Each row comes from the steps of one walk. Every step used is in the known rows, and no mark comes twice. Write the walk behind each row, first mark first.
Known rows:
S/U: 0.3	-2.4	-12.4	6.0	1.7	7.9	3.7	-0.3	-16.2	-2.2	-4.0	-10.8	5.4	18.0	4.2	-10.6	-2.5	6.0	-3.9	-7.8	2.1
S/L: -10.1	-12.0	14.6	-9.1	18.3	-4.1	3.2	3.7	4.0	-3.5	12.1	11.3	-0.6	9.5	2.3	17.3	-7.8	9.9	0.5	-5.9	-9.3
H/U/S/T/N: 27.6	9.0	31.3	-33.6	-7.5	-26.5	5.6	-9.0	-1.3	-0.1	3.9	3.8	-13.9	-7.1	-6.0	-23.1	20.4	13.6	14.4	9.0	10.8
Q/T: 6.7	3.0	11.9	16.3	5.8	5.8	1.0	4.0	-2.0	3.0	-13.5	21.3	-4.2	-15.2	-0.9	1.8	5.2	-12.3	3.2	-3.4	4.7
A/U/S: -2.7	12.1	0.7	-27.7	4.9	3.4	8.4	-8.9	-4.4	-3.6	-10.9	-1.1	-6.0	13.2	-11.8	-14.4	23.7	5.3	1.6	18.9	13.0
T/A: 15.2	-6.5	-4.7	-13.9	-7.6	3.2	-1.8	-7.5	-5.0	1.9	1.9	0.0	6.7	1.7	-4.5	-8.3	-1.2	-5.1	7.7	-12.4	-3.5
Q/T/H/U/S/L: 18.7	7.9	31.9	-20.9	31.4	-2.9	1.2	6.3	5.2	-1.3	-0.6	49.8	-21.0	-7.4	10.2	24.0	24.2	-0.6	24.1	12.7	11.5
N/T/S: -1.1	3.4	1.7	-24.9	0.4	4.6	5.2	3.9	0.7	7.3	-15.2	-0.6	-2.8	-7.1	-15.5	1.0	-6.4	-12.3	-8.3	-11.2	-5.6
Q/T/S: 5.2	4.0	20.7	-4.2	10.8	19.7	4.3	0.1	-0.9	-0.3	-27.0	7.4	-14.5	-16.1	-13.0	5.8	0.0	-14.0	2.1	-8.1	9.1
Q/T/A: 23.3	-3.9	8.3	1.9	-0.5	10.3	0.2	-3.1	-5.8	3.5	-12.0	20.5	3.9	-14.2	-5.6	-6.6	4.8	-18.9	10.5	-15.2	0.9
N/T/A/U: 3.1	5.1	-20.4	-24.9	-17.4	9.6	-2.8	-7.6	-9.2	13.3	-6.8	5.0	18.0	2.8	-24.4	-16.2	15.5	-18.8	-3.0	-9.6	-17.3
S/T/A/U: -1.1	2.3	-20.3	-10.0	-24.2	2.8	-3.6	-18.0	-10.1	2.6	-4.0	-16.0	12.4	4.5	-29.8	-16.1	17.4	-5.3	-9.2	-8.0	-10.4
H/U: -0.2	8.5	14.5	-7.7	-3.0	4.6	-3.5	-2.5	2.3	1.7	5.0	5.5	-5.4	-1.6	1.3	-2.5	12.3	-2.6	21.2	6.9	3.3
U/Q/T: 7.5	10.0	17.6	31.5	-0.8	13.4	1.7	-3.4	-14.2	1.9	-19.8	16.1	0.4	-15.3	1.2	0.1	-0.9	-12.6	-5.3	21.5	-7.4
A/U/Q/T/S: -7.2	22.4	17.7	4.2	-5.3	43.6	0.4	-14.6	-16.1	0.4	-40.9	-6.3	-8.2	-8.1	-26.3	-4.7	11.3	-16.1	-9.9	26.2	-7.3
H/U/Q/T: 7.5	19.7	33.6	25.3	-3.5	18.3	-2.1	-7.3	-12.6	4.2	-14.1	21.6	-4.8	-17.4	2.6	-2.7	9.9	-14.8	14.7	28.1	-4.3
U/Q: 0.4	7.2	5.0	16.8	-7.0	7.1	-0.2	-7.2	-12.6	0.3	-6.2	-4.4	4.4	0.4	1.0	-2.2	-6.5	0.7	-9.2	26.1	-12.9
N/T/Q: 6.7	12.0	-19.6	-18.3	-5.7	-4.0	-6.8	6.9	-5.3	10.4	-19.8	21.4	12.3	-11.4	-4.6	11.3	4.2	-4.4	-12.5	-3.7	-16.6
T/Q: 6.0	9.5	-12.9	-14.7	-4.6	5.6	-8.8	-0.8	-4.8	-0.3	-18.2	8.2	3.9	-4.1	-0.4	13.7	5.4	6.3	-5.7	2.3	-7.6
S/U/Q/T: 7.6	7.8	5.7	37.9	1.1	19.9	5.5	-4.0	-29.7	0.1	-23.4	5.0	6.3	2.9	5.8	-10.9	-3.3	-4.3	-10.0	13.5	-5.9
H/U/S/T/A: 21.8	3.0	13.5	-31.0	-7.8	-20.9	9.0	-14.4	-5.3	-1.9	5.7	4.7	-3.6	0.9	-10.8	-22.3	19.3	1.2	20.4	-0.7	14.3
H/U/S: 8.9	10.4	25.2	-27.2	9.7	-7.3	8.8	-4.5	0.7	-3.9	2.1	13.0	-13.6	4.1	4.4	-10.7	18.2	4.3	26.8	16.1	19.9
Q/T/S/U: 5.9	2.1	9.7	1.5	12.9	27.4	8.0	-0.6	-16.7	-1.9	-31.7	-4.5	-9.5	2.4	-9.4	-5.0	-2.2	-6.7	-1.6	-17.4	11.3

Write each row's walk:
10.2	-3.2	23.8	-34.2	22.8	9.6	12.0	-8.0	-7.3	-2.0	-11.5	31.0	-2.4	8.8	-15.6	-2.7	21.0	-3.0	13.8	-2.1	5.5 => Q/T/A/U/S/L
-5.1	20.6	9.4	24.3	-8.1	28.9	-2.2	-10.6	-17.9	4.2	-28.3	8.5	3.4	-7.0	-14.6	-7.1	15.0	-14.2	-9.7	31.7	-12.0 => A/U/Q/T
11.4	9.8	-10.3	-22.9	-0.7	-23.2	5.7	-4.8	-7.4	-6.1	-20.1	6.8	-1.7	-3.8	-7.1	3.7	13.9	15.4	-13.4	7.5	7.3 => U/S/T/Q
11.9	18.8	5.0	-30.7	-4.7	-19.1	1.2	-7.6	-4.8	-3.0	-14.3	13.0	-6.4	-5.0	-6.2	1.0	25.1	12.9	7.5	13.5	10.7 => H/U/S/T/Q
11.0	5.1	19.1	-38.3	24.3	-10.0	-0.2	1.9	6.8	-4.3	11.2	29.5	-17.4	8.6	11.0	22.8	18.7	11.8	20.9	16.2	6.3 => T/H/U/S/L
2.8	3.9	-13.1	-21.3	-14.0	18.9	-5.7	-14.4	-8.9	4.5	-6.8	-8.0	10.3	9.6	-20.3	-14.0	16.9	-7.8	4.0	-2.5	-7.8 => T/A/U
11.4	22.6	-0.7	6.7	-13.9	13.3	-16.6	-8.3	-7.9	5.1	-2.4	6.3	-4.1	-6.8	7.3	9.7	13.0	-3.5	6.4	37.2	-13.5 => T/H/U/Q
-0.3	-10.0	24.9	-27.7	29.9	-14.8	15.2	2.8	2.8	-9.9	8.2	18.9	-8.3	15.2	5.1	9.3	-1.3	17.2	6.1	3.8	8.7 => U/S/L
21.5	17.2	4.6	-29.6	7.0	-6.0	-3.4	-2.3	3.1	0.4	1.5	17.2	-16.2	-0.9	9.2	4.8	27.3	2.1	20.8	21.8	17.1 => T/H/U/S
28.6	10.6	31.9	14.4	-7.4	11.3	-3.5	-6.2	-14.3	6.7	-19.8	16.5	-1.9	-21.8	0.0	-9.8	-1.7	-4.5	-4.6	19.5	-14.8 => U/Q/T/N
10.8	24.7	-6.8	3.7	-16.5	3.4	-13.3	-0.9	-8.4	14.1	-2.8	19.2	5.1	-13.6	3.4	7.6	11.4	-15.6	-1.3	29.6	-23.0 => N/T/H/U/Q
27.0	0.3	16.4	-27.1	-4.3	-29.9	9.0	-6.2	-3.3	-1.3	-1.1	-0.3	-7.4	-5.8	-7.6	-20.7	8.1	16.4	-6.8	2.5	8.0 => U/S/T/N
19.2	8.7	9.8	-25.4	4.2	13.3	8.5	-11.9	-11.0	1.3	-22.7	19.6	-2.8	0.1	-17.4	-20.4	28.3	-12.6	12.4	3.7	14.5 => Q/T/A/U/S
27.8	3.1	26.7	-0.8	-1.1	4.8	-4.0	2.3	-1.1	7.7	-14.1	19.4	-6.0	-21.7	-1.7	-7.8	4.5	-5.5	5.1	-6.1	-2.3 => Q/T/N
8.1	13.7	-13.8	2.9	-15.3	-10.3	-14.7	-3.2	2.7	4.7	6.2	2.5	-4.8	-11.6	-4.1	10.6	21.4	-2.4	1.6	6.7	-2.5 => S/T/H/U
14.1	11.1	7.2	-32.6	-12.3	-14.6	5.4	-13.1	-7.3	-0.2	-9.8	-9.8	-5.1	2.4	-22.7	-25.1	25.0	13.5	-9.5	10.8	3.1 => A/U/S/T/N
6.0	0.5	2.4	-7.5	3.1	-28.8	13.9	-4.2	-1.9	-6.8	-1.0	-0.4	-4.8	1.1	-7.1	-9.8	8.9	9.2	-7.8	4.7	15.6 => U/S/T
-4.1	7.5	57.5	-4.4	17.2	29.0	3.8	-6.1	-7.6	-1.8	-17.3	19.4	-17.4	-8.1	-7.2	17.3	-1.8	-6.0	14.1	17.9	-9.5 => H/U/Q/T/S/L
11.4	17.2	-12.2	-14.2	-7.4	-3.5	-13.3	5.9	4.4	15.0	3.3	23.8	0.4	-13.4	2.3	10.4	17.3	-15.5	7.6	5.2	-10.0 => N/T/H/U
23.4	11.3	28.1	10.9	-11.4	21.3	-4.4	-14.1	-17.1	6.4	-12.9	22.4	2.6	-15.0	-2.2	-11.2	10.2	-21.2	22.6	15.9	-7.9 => H/U/Q/T/A
17.5	-1.3	6.9	-5.8	-17.7	-18.7	-3.2	-4.8	-2.4	2.9	1.9	-8.6	0.8	-11.5	-11.0	-11.0	0.9	9.8	-11.2	-7.7	-9.7 => S/T/N
18.0	16.0	-2.9	30.0	-4.0	14.9	-10.8	-1.8	-10.8	6.3	-21.2	22.0	-2.1	-20.3	4.9	16.0	6.2	-13.5	-12.0	26.7	-11.2 => U/Q/T/H
5.8	11.8	26.9	11.2	3.7	28.5	4.2	-7.1	-12.6	-0.8	-33.9	3.1	-10.8	-15.5	-11.0	2.6	-5.5	-13.4	-7.5	16.5	-3.0 => U/Q/T/S
-0.9	20.6	-19.2	-31.5	-8.5	-8.7	1.4	-11.3	-11.1	-4.5	-28.2	-1.0	0.7	4.3	-23.0	-1.4	30.6	14.1	-16.5	16.4	3.3 => A/U/S/T/Q
-11.9	0.3	16.5	-35.5	23.0	-0.7	11.6	-4.0	-0.5	-8.2	0.2	9.0	-7.1	22.5	-9.1	4.0	16.1	14.7	2.5	14.0	4.5 => A/U/S/L
18.1	14.0	-13.6	35.3	-0.9	22.2	-7.0	-2.3	-27.0	4.7	-24.6	10.2	3.4	-1.4	9.7	4.9	4.8	-7.0	-15.8	18.8	-10.7 => S/U/Q/T/H
21.1	-7.2	-2.5	-23.5	-4.5	-24.2	13.3	-11.9	-6.6	-4.6	1.5	-0.2	1.9	3.4	-12.1	-18.7	7.8	4.0	-1.2	-7.2	11.5 => U/S/T/A
